Each row was made from one walk, in order. Every step used is in the known rows, and no mark comes twice. Write each row's walk.
In the rows, zero is written as 128.
Known rows
koni-labukaz: [138 123 122 111 104 147 155 116 101 120 122 132 112 147 140 146 148 109
  64 148 126 155 156 109 131 128]
doro-guke: [104  99 117 114 114 137  95  75 163 115 107 106 117 131 106 113 163 139
  79 166 145 181 124 112 135 124]
doro-guke-zonol-rariv-koni: [ 69 142 125 155 125 104  93 103 162 132  34  93 111 135 100 105 161 133
  85 175 167 180  92 120  91 135]
rariv-doro-guke-rubel: [ 98 111 127  75 116  99 131 102 152 110 103 121 123 141 109  82 175 124
  83 165 193 153 111 165 114 103]
detel-rariv: [132 112 100 158 131 106 139 110 129 145 117 117 163 145 125  86 113 131
  86 120 144 115 103  94  90 141]
zonol-guke-rubel-rariv: [130 167 139 139 140 106  88 131 145 150  73 139 168 120 175 144 127 114
  90 167 133  84  76 148  94 157]
lavuku-rariv-koni-labukaz: [115 175 169 129 110 109 152 152  90 144  58 142  89 117 106 173 153 119
  68 138 111 160 111 167  60 127]
lavuku-rariv-doro: [115 157 169 112 114  72 139 180 146 143 101 142 116 125 124 145 110 138
 135 139 148 155 105 192  60 110]
rubel-rariv-duki: [109 155 116 148  73  74 118 201 138 150  63 123  75 114 121 130 112 109
 133 118 113 121 136  93  81 145]
guke-zonol: [122 110 104 157 164 106 102 127 139 149  99 111 147 137 132  88 117 137
 145 141 187 105  99 105 112 132]
tenafu-labukaz-koni-rariv-doro: [135 121 134 205 145 112 127 172 113 130 115 133 143 115 164  93 109 123
 175  92 139 124 107 143  95 143]
zonol-rariv: [ 92 188 161 150 104 107 138 182 151 133  87 128 113 122 141 160 110 112
 141 134 100 146 130 135  89 143]
koni-labukaz-tenafu-rariv-doro: [145 160 148 105  94  99 153 125 107 125 111 105 125 151 142 164 146 102
  92 143 147 202 122 152  83  70]
doro-guke-zonol-rariv: [ 77 124 120 151 127 106  81 108 187 135  59  93 121 134 118 103 144 136
 101 180 173 175 101  99  98 135]
labukaz-koni-rariv-doro-guke: [ 93 139 156 180  80 115  88 105 165 113  59 108 129  99 123  70 123 122
 132 148 136 183 115 139  90 140]
detel-rariv-koni: [118 141 110 162 129 104 159 101  87 143  82 117 145 148  95  92 138 126
  60 114 132 121  88 127  79 139]
labukaz-tenafu: [157 134 136 127 136 114  95  97 129 132 149 111 151 120 129 131 140 133
 140 128 144 158  99 145 102  66]
tenafu-labukaz-koni-rariv-doro-guke: [124 106 129 197 138 116 109 143 131 123 104 123 137 116 153  86 128 128
 148 112 148 152 105 134  99 142]
labukaz-koni: [133 136 133 169 102 126  76 106 136 135 112 114 137 113 118  93 106 136
 166 123 117 125 142 142  99 149]
tenafu-rariv: [112 172 152 143 116 100 139 168 136 142  82 104 119 121 132 164 111 108
 154 115 119 147 111 126  93 128]
rariv-doro-guke: [ 97 116 125  86  97 102 134 100 155 105 114 113 118 157 107 101 152 138
  89 166 170 194 121 175 125 104]
detel-labukaz-koni-rariv-duki: [ 96 128 145 198  82 116  89 156 173 101  83 117 103  98 127  98 169 127
 145 147  98 196 166  78 102 173]
labukaz-koni-rariv: [113 148 157 206 101 132  87 123 148 130  68 119 136  80 135  87 108 115
 158 123 109 142 119 111  93 156]
rariv-koni-labukaz: [118 161 134 119 103 140 174 108  56 118  78 132  91 147 103 148 174 105
  44 136 111 158 133 156 116 128]
lavuku-rariv: [124 148 164 137 129  99 114 167 147 153  98 140 117 102 127 157 115 137
 134 132 126 136 108 144  67 127]
koni-labukaz-tenafu: [160 127 128 110 111 135 130  92 104 122 140 120 131 142 140 148 158 114
  75 148 139 180 133 124 111  79]
koni-labukaz-tenafu-rariv: [150 155 144 121 104 116 136 117 108 132 109 104 126 137 144 171 148 102
  91 139 133 191 124 122  88  79]
lavuku-rariv-doro-guke-zonol: [ 97 129 151 117 124  67 106 144 174 145  73 119 119 131 113 116 128 149
 112 169 188 177  87 171  58 111]
lavuku-rariv-duki: [104 138 146 132  93  82 119 185 153 158  83 126  75  84 111 149 126 137
 130 130 115 130 131 130  69 126]

Which walk is each row?
[122 159 142 109 130  75 133 184 126 140  74 148 125 120 134  98 140  91
 126 125 178  80  96 134  69 126] -> guke-rubel-rariv-doro
[122 172 143 124 129  88 105 138 143 142  76 141 170 135 173 138 124 115
  90 173 147  96  75 180  90 145] -> zonol-guke-rubel-rariv-doro
[108  94 120 100 137 135  90  77 161 122  93 115 122 109 109  89 196 123
  71 163 174 131 111  99 122 122] -> doro-guke-rubel
[ 87 161 149 111  93  79 144 146 158 124  70  94 112 145 115 143 132 116
 122 145 152 199 105 162  91 109] -> tenafu-rariv-doro-guke
[100 145 120 133 104  61 105 159 160 137  53 116 120 159 120  98 114 122
 112 157 185 167  91 133  70 127] -> rubel-rariv-doro-guke-zonol
[ 77 217 170 155  99 103 157 173 110 128  51 129  95 125 110 164 135 106
 115 129  89 155 114 169  79 142] -> zonol-rariv-koni
[138 148 132 118  80 105 140 128 113 136 101  97  98 127 135 167 156 101
  90 138 128 188 138 112  90  78] -> koni-labukaz-tenafu-rariv-duki
[129 108 120 217 133 118 114 175 117 140 105 124 116  91 156  95 120 123
 172  88 118 109 124 102  99 154] -> tenafu-labukaz-koni-rariv-duki
[104 156 133 117  85  72 117 161 154 126  66 126 109 154 117 121 118 117
 103 150 156 180 107 144  78 127] -> rubel-rariv-doro-guke
[104  91  86 139 125  74 129  86 156 137  92  95 164 173 110  46 127 143
  65 157 209 156  81 119  80 123] -> detel-rariv-doro-guke-zonol
[141 115 130 220 156 130 111 165 114 137 113 133 143 101 166 100 111 124
 174  90 126 112 108 112 100 154] -> tenafu-labukaz-koni-rariv
[108 117 123 113 125 113  79 112 163 133  61 120 115 110 114  97 177 109
  76 160 170 130 101  85  94 133] -> doro-guke-rubel-rariv
[108 134 158 202 106 127  85 144 168  97  91 125 131 110 136 104 161 126
 147 148 103 201 151  87 100 174] -> detel-labukaz-koni-rariv
[ 98 202 161 147 112  98 159 158  96 139  44 105 102 123 103 168 137 105
 127 109 107 153  95 160  83 128] -> tenafu-rariv-koni
[103 197 156 138  98 109 177 152  78 134  41 107  92 136 111 180 150  92
  86 121 106 171 114 148  83 128] -> tenafu-rariv-koni-labukaz
[ 85 164 135 157 131  66 132 180 157 143  70 112 133 149 141 105  97 123
 156 151 184 136  97 149  75 132] -> guke-zonol-rariv-doro
[ 75 123 144 157 119 102 132 129 170 115  47 113 130 116 135  82 144 113
  94 164 180 190  78 114 106 117] -> koni-rariv-doro-guke-zonol
[ 73 139 122 145 113 113 107  97 148 128  33  95 102 145 106 115 169 122
  51 186 165 193 106 110  92 136] -> doro-guke-zonol-rariv-koni-labukaz
[122 119 104 134 116  80 165 122 127 135 120 118 162 167 122  76 108 131
  87 126 167 134  99 140  84 124] -> detel-rariv-doro
[ 67 177 159 118  79  85 142 160 172 113  77 116 104 145 124 141 127 119
 110 164 134 199 123 172  87 123] -> zonol-rariv-doro-guke
[ 93 152 162 150 110 108 166 163 142 110  76 135 127 110 146 110 128 103
 118 134 139 168  97 135 109 118] -> koni-rariv-doro
[ 94 136 158 172  95 114  88 106 163 118  51 115 133  86 123  54 142 112
 129 146 154 153 108 132  82 139] -> labukaz-koni-rariv-doro-guke-rubel
[ 73 177 143 147  66  90 143 202 158 135  76 114  69 105 125 151 121 111
 138 133  92 141 152 121  90 142] -> zonol-rariv-duki
[124 171 162 149 125  95 113 144 135 107 103 105 127 140 115 164 194 125
 133 139 120 229 114 135  78 102] -> detel-labukaz-tenafu-rariv-koni
[ 93 105 110 106 121  89 117  99 162 117  96 102 130 164 110  77 144 143
 100 174 206 178 102 159 114 107] -> rariv-doro-guke-zonol
[132 194 163 143 124  89 119 122 105 140  81  95 131 118 108 163 149 115
 140 113 128 179  73 171  65  65] -> labukaz-tenafu-rariv-koni
[136 166 140 119 111 131 153  88  58 120  91 123 107 142 102 148 183 110
  53 136 122 176 114 166 101  89] -> rariv-koni-labukaz-tenafu
[ 79 129 159 132 115 112 142 129 163 106  53 127 124  96 134  86 170  98
  81 158 170 169  85 117 106 115] -> koni-rariv-doro-guke-rubel
[123 162 155 113 107  74 109 112 154 128 103  84 138 135 119 142 143 125
 135 142 165 215  81 173  72  50] -> labukaz-tenafu-rariv-doro-guke
